Every row comes from one small tree of marks. The marks that hang from a mark follow it in brackets, in alphabetical order. Every link used is in the known rows. Which tree was each row made from?
In the rows, 100 means zero.
Known rows
kamopu[tolegam[fato[barav]]]: [106, 104, 135, 92, 105, 74, 96, 100, 119, 107, 102, 115, 93, 98, 106, 100, 89, 83, 98, 96, 117]
safuv[zovep]: [105, 125, 91, 104, 106, 118, 92, 105, 92, 99, 102, 150, 136, 87, 97, 96, 107, 80, 93, 134, 104]
fato[barav]: [103, 115, 129, 99, 102, 114, 94, 122, 111, 99, 102, 137, 123, 91, 102, 106, 96, 93, 95, 116, 104]
barav[detiz[safuv] fato[savo] tolegam]: [93, 95, 59, 82, 95, 111, 105, 105, 58, 101, 104, 64, 81, 103, 88, 94, 112, 118, 100, 87, 78]
kamopu[tolegam[barav[detiz[safuv] fato]]]: [91, 104, 15, 91, 103, 109, 109, 92, 104, 94, 109, 111, 55, 99, 108, 105, 103, 91, 102, 104, 114]
kamopu[tolegam[barav[detiz] fato]]: [95, 90, 85, 82, 100, 100, 96, 82, 121, 99, 104, 106, 61, 103, 110, 101, 96, 88, 108, 94, 107]
kamopu[tolegam[barav]]: [97, 114, 74, 96, 100, 110, 90, 107, 124, 105, 106, 127, 88, 82, 112, 111, 94, 86, 100, 114, 111]
barav[tolegam]: [99, 116, 97, 92, 99, 121, 86, 96, 96, 110, 101, 113, 112, 85, 96, 109, 94, 110, 101, 92, 72]
detiz[safuv[zovep]]: [102, 125, 75, 104, 108, 107, 100, 101, 80, 95, 100, 149, 126, 88, 89, 105, 113, 93, 93, 143, 117]
zovep[safuv]: [100, 121, 129, 88, 94, 120, 92, 116, 103, 102, 107, 142, 122, 84, 85, 106, 102, 113, 94, 148, 80]
barav[detiz[safuv[zovep]] tolegam[kamopu]]: [100, 110, 78, 88, 108, 112, 105, 72, 84, 95, 100, 77, 109, 104, 79, 100, 115, 109, 102, 87, 88]
kamopu[tolegam[barav[detiz] fato[savo]]]: [95, 77, 109, 75, 96, 90, 98, 101, 103, 101, 103, 80, 62, 107, 108, 92, 104, 90, 104, 99, 114]
tolegam[barav fato[savo]]: [105, 76, 140, 109, 93, 85, 100, 122, 83, 104, 90, 108, 101, 104, 104, 97, 102, 96, 95, 128, 118]
fato[barav tolegam]: [94, 129, 120, 101, 104, 106, 90, 131, 135, 100, 103, 127, 115, 91, 108, 112, 88, 99, 98, 112, 113]
fato[barav savo tolegam]: [95, 119, 145, 97, 97, 92, 93, 153, 115, 102, 102, 100, 113, 95, 103, 101, 97, 103, 94, 116, 117]
barav[fato]: [106, 113, 78, 118, 101, 104, 99, 101, 83, 103, 101, 138, 123, 89, 106, 96, 96, 91, 93, 112, 93]
kamopu[tolegam[barav[fato[savo]]]]: [101, 96, 68, 98, 97, 91, 102, 129, 95, 109, 103, 103, 82, 94, 113, 90, 101, 79, 90, 109, 117]
tolegam[fato[savo]]: [106, 89, 155, 111, 95, 73, 96, 111, 69, 104, 94, 101, 118, 98, 95, 90, 102, 105, 97, 121, 104]
kamopu[tolegam[barav[detiz fato]]]: [95, 103, 32, 88, 101, 119, 102, 94, 115, 99, 110, 114, 64, 97, 116, 97, 99, 78, 103, 92, 101]
tolegam[barav fato kamopu]: [114, 76, 137, 131, 100, 79, 107, 84, 100, 102, 85, 109, 116, 106, 100, 103, 95, 99, 99, 104, 116]
kamopu[tolegam[barav fato]]: [102, 94, 101, 100, 100, 84, 96, 91, 118, 107, 97, 120, 78, 95, 110, 106, 90, 85, 100, 106, 121]
kamopu[tolegam[fato]]: [103, 107, 110, 102, 100, 71, 91, 80, 105, 108, 101, 117, 96, 90, 103, 98, 90, 97, 103, 103, 104]
fato[barav[tolegam] savo]: [103, 101, 144, 78, 96, 116, 93, 136, 93, 110, 100, 85, 111, 97, 95, 101, 103, 103, 92, 87, 90]
barav[tolegam[fato]]: [106, 98, 126, 101, 98, 97, 92, 85, 88, 112, 94, 104, 105, 96, 96, 106, 90, 109, 102, 83, 80]

Which tree is each row?
[103, 118, 88, 136, 101, 75, 103, 94, 104, 104, 96, 102, 124, 94, 103, 97, 89, 105, 96, 97, 100] : barav[fato[tolegam[kamopu]]]
[89, 110, 83, 98, 96, 96, 97, 124, 91, 96, 106, 83, 96, 99, 107, 86, 103, 105, 100, 101, 95] : barav[detiz fato[savo tolegam]]
[95, 99, 100, 114, 98, 78, 105, 104, 91, 97, 101, 53, 109, 106, 99, 83, 104, 109, 101, 92, 96] : barav[detiz fato[savo tolegam[kamopu]]]
[81, 107, 78, 90, 95, 111, 101, 133, 106, 90, 103, 84, 72, 100, 100, 112, 110, 121, 105, 129, 117] : fato[savo tolegam[barav[detiz[safuv]]]]
[94, 103, 153, 92, 99, 88, 100, 125, 119, 93, 104, 57, 110, 110, 97, 94, 103, 110, 102, 92, 108] : fato[barav[detiz] savo tolegam[kamopu]]
[105, 71, 120, 114, 100, 92, 106, 71, 104, 94, 91, 92, 98, 112, 99, 100, 100, 101, 107, 95, 105] : tolegam[barav[detiz] fato kamopu]
[112, 99, 83, 118, 100, 93, 104, 81, 84, 111, 95, 86, 124, 98, 95, 96, 94, 105, 95, 68, 75] : barav[fato tolegam[kamopu]]
[106, 80, 142, 103, 106, 75, 115, 82, 95, 89, 94, 82, 102, 120, 86, 101, 103, 114, 104, 95, 111] : tolegam[fato[barav[detiz[safuv]]] kamopu]
[94, 107, 50, 90, 106, 135, 105, 102, 94, 86, 103, 136, 91, 101, 95, 106, 117, 88, 98, 137, 122] : tolegam[barav[detiz[safuv[zovep]]]]
[100, 89, 100, 107, 99, 118, 103, 85, 109, 92, 99, 101, 105, 103, 99, 104, 105, 104, 107, 100, 93] : tolegam[barav[detiz] kamopu]
[103, 83, 120, 96, 95, 72, 98, 112, 100, 109, 97, 94, 80, 100, 107, 94, 98, 88, 98, 112, 125] : kamopu[tolegam[barav fato[savo]]]
[99, 94, 113, 78, 98, 111, 92, 69, 91, 104, 100, 87, 85, 104, 95, 101, 96, 112, 110, 71, 69] : barav[detiz tolegam[fato]]
[95, 107, 44, 88, 101, 123, 104, 85, 75, 99, 105, 91, 80, 100, 93, 104, 104, 116, 101, 82, 76] : barav[detiz[safuv] fato tolegam]
[105, 83, 69, 118, 100, 109, 110, 87, 98, 93, 98, 98, 103, 108, 105, 94, 102, 92, 100, 91, 96] : tolegam[barav[detiz fato] kamopu]
[98, 99, 110, 82, 103, 111, 108, 88, 102, 96, 101, 63, 99, 110, 84, 111, 105, 122, 103, 68, 87] : fato[barav[detiz[safuv] tolegam[kamopu]]]
[96, 108, 115, 64, 101, 141, 91, 104, 114, 101, 107, 96, 92, 101, 99, 107, 99, 102, 104, 69, 78] : fato[barav[detiz tolegam]]
[96, 110, 73, 119, 101, 89, 103, 85, 110, 95, 103, 83, 110, 102, 104, 93, 94, 105, 104, 85, 90] : barav[detiz fato[tolegam[kamopu]]]
[112, 89, 84, 135, 100, 97, 111, 98, 95, 101, 92, 115, 118, 103, 106, 98, 97, 87, 92, 101, 106] : tolegam[barav[fato] kamopu]
[105, 88, 89, 114, 95, 106, 104, 136, 80, 103, 97, 117, 106, 98, 108, 91, 103, 84, 87, 121, 114] : tolegam[barav[fato[savo]]]
[92, 105, 87, 110, 99, 105, 98, 95, 135, 92, 99, 88, 96, 102, 106, 109, 97, 110, 111, 99, 105] : fato[tolegam[barav[detiz] kamopu]]
[106, 59, 153, 106, 95, 81, 108, 92, 88, 95, 90, 64, 98, 119, 96, 89, 108, 106, 104, 100, 110] : tolegam[barav[detiz] fato[savo] kamopu]
[89, 109, 59, 78, 101, 125, 93, 94, 128, 98, 112, 113, 71, 90, 111, 106, 100, 88, 109, 104, 97] : kamopu[tolegam[barav[detiz]]]
[93, 113, 54, 119, 103, 79, 112, 84, 96, 91, 100, 79, 99, 103, 95, 102, 101, 120, 105, 96, 103] : barav[detiz[safuv] fato[tolegam[kamopu]]]
[104, 95, 76, 102, 101, 108, 104, 71, 88, 103, 101, 67, 106, 105, 95, 92, 100, 106, 103, 55, 65] : barav[detiz fato tolegam[kamopu]]
[108, 79, 167, 102, 104, 84, 108, 79, 105, 93, 95, 84, 112, 119, 95, 94, 99, 101, 104, 81, 103] : tolegam[fato[barav[detiz]] kamopu]
[109, 101, 142, 96, 102, 104, 99, 102, 112, 108, 97, 87, 128, 102, 93, 107, 94, 108, 95, 69, 88] : fato[barav[tolegam[kamopu]]]
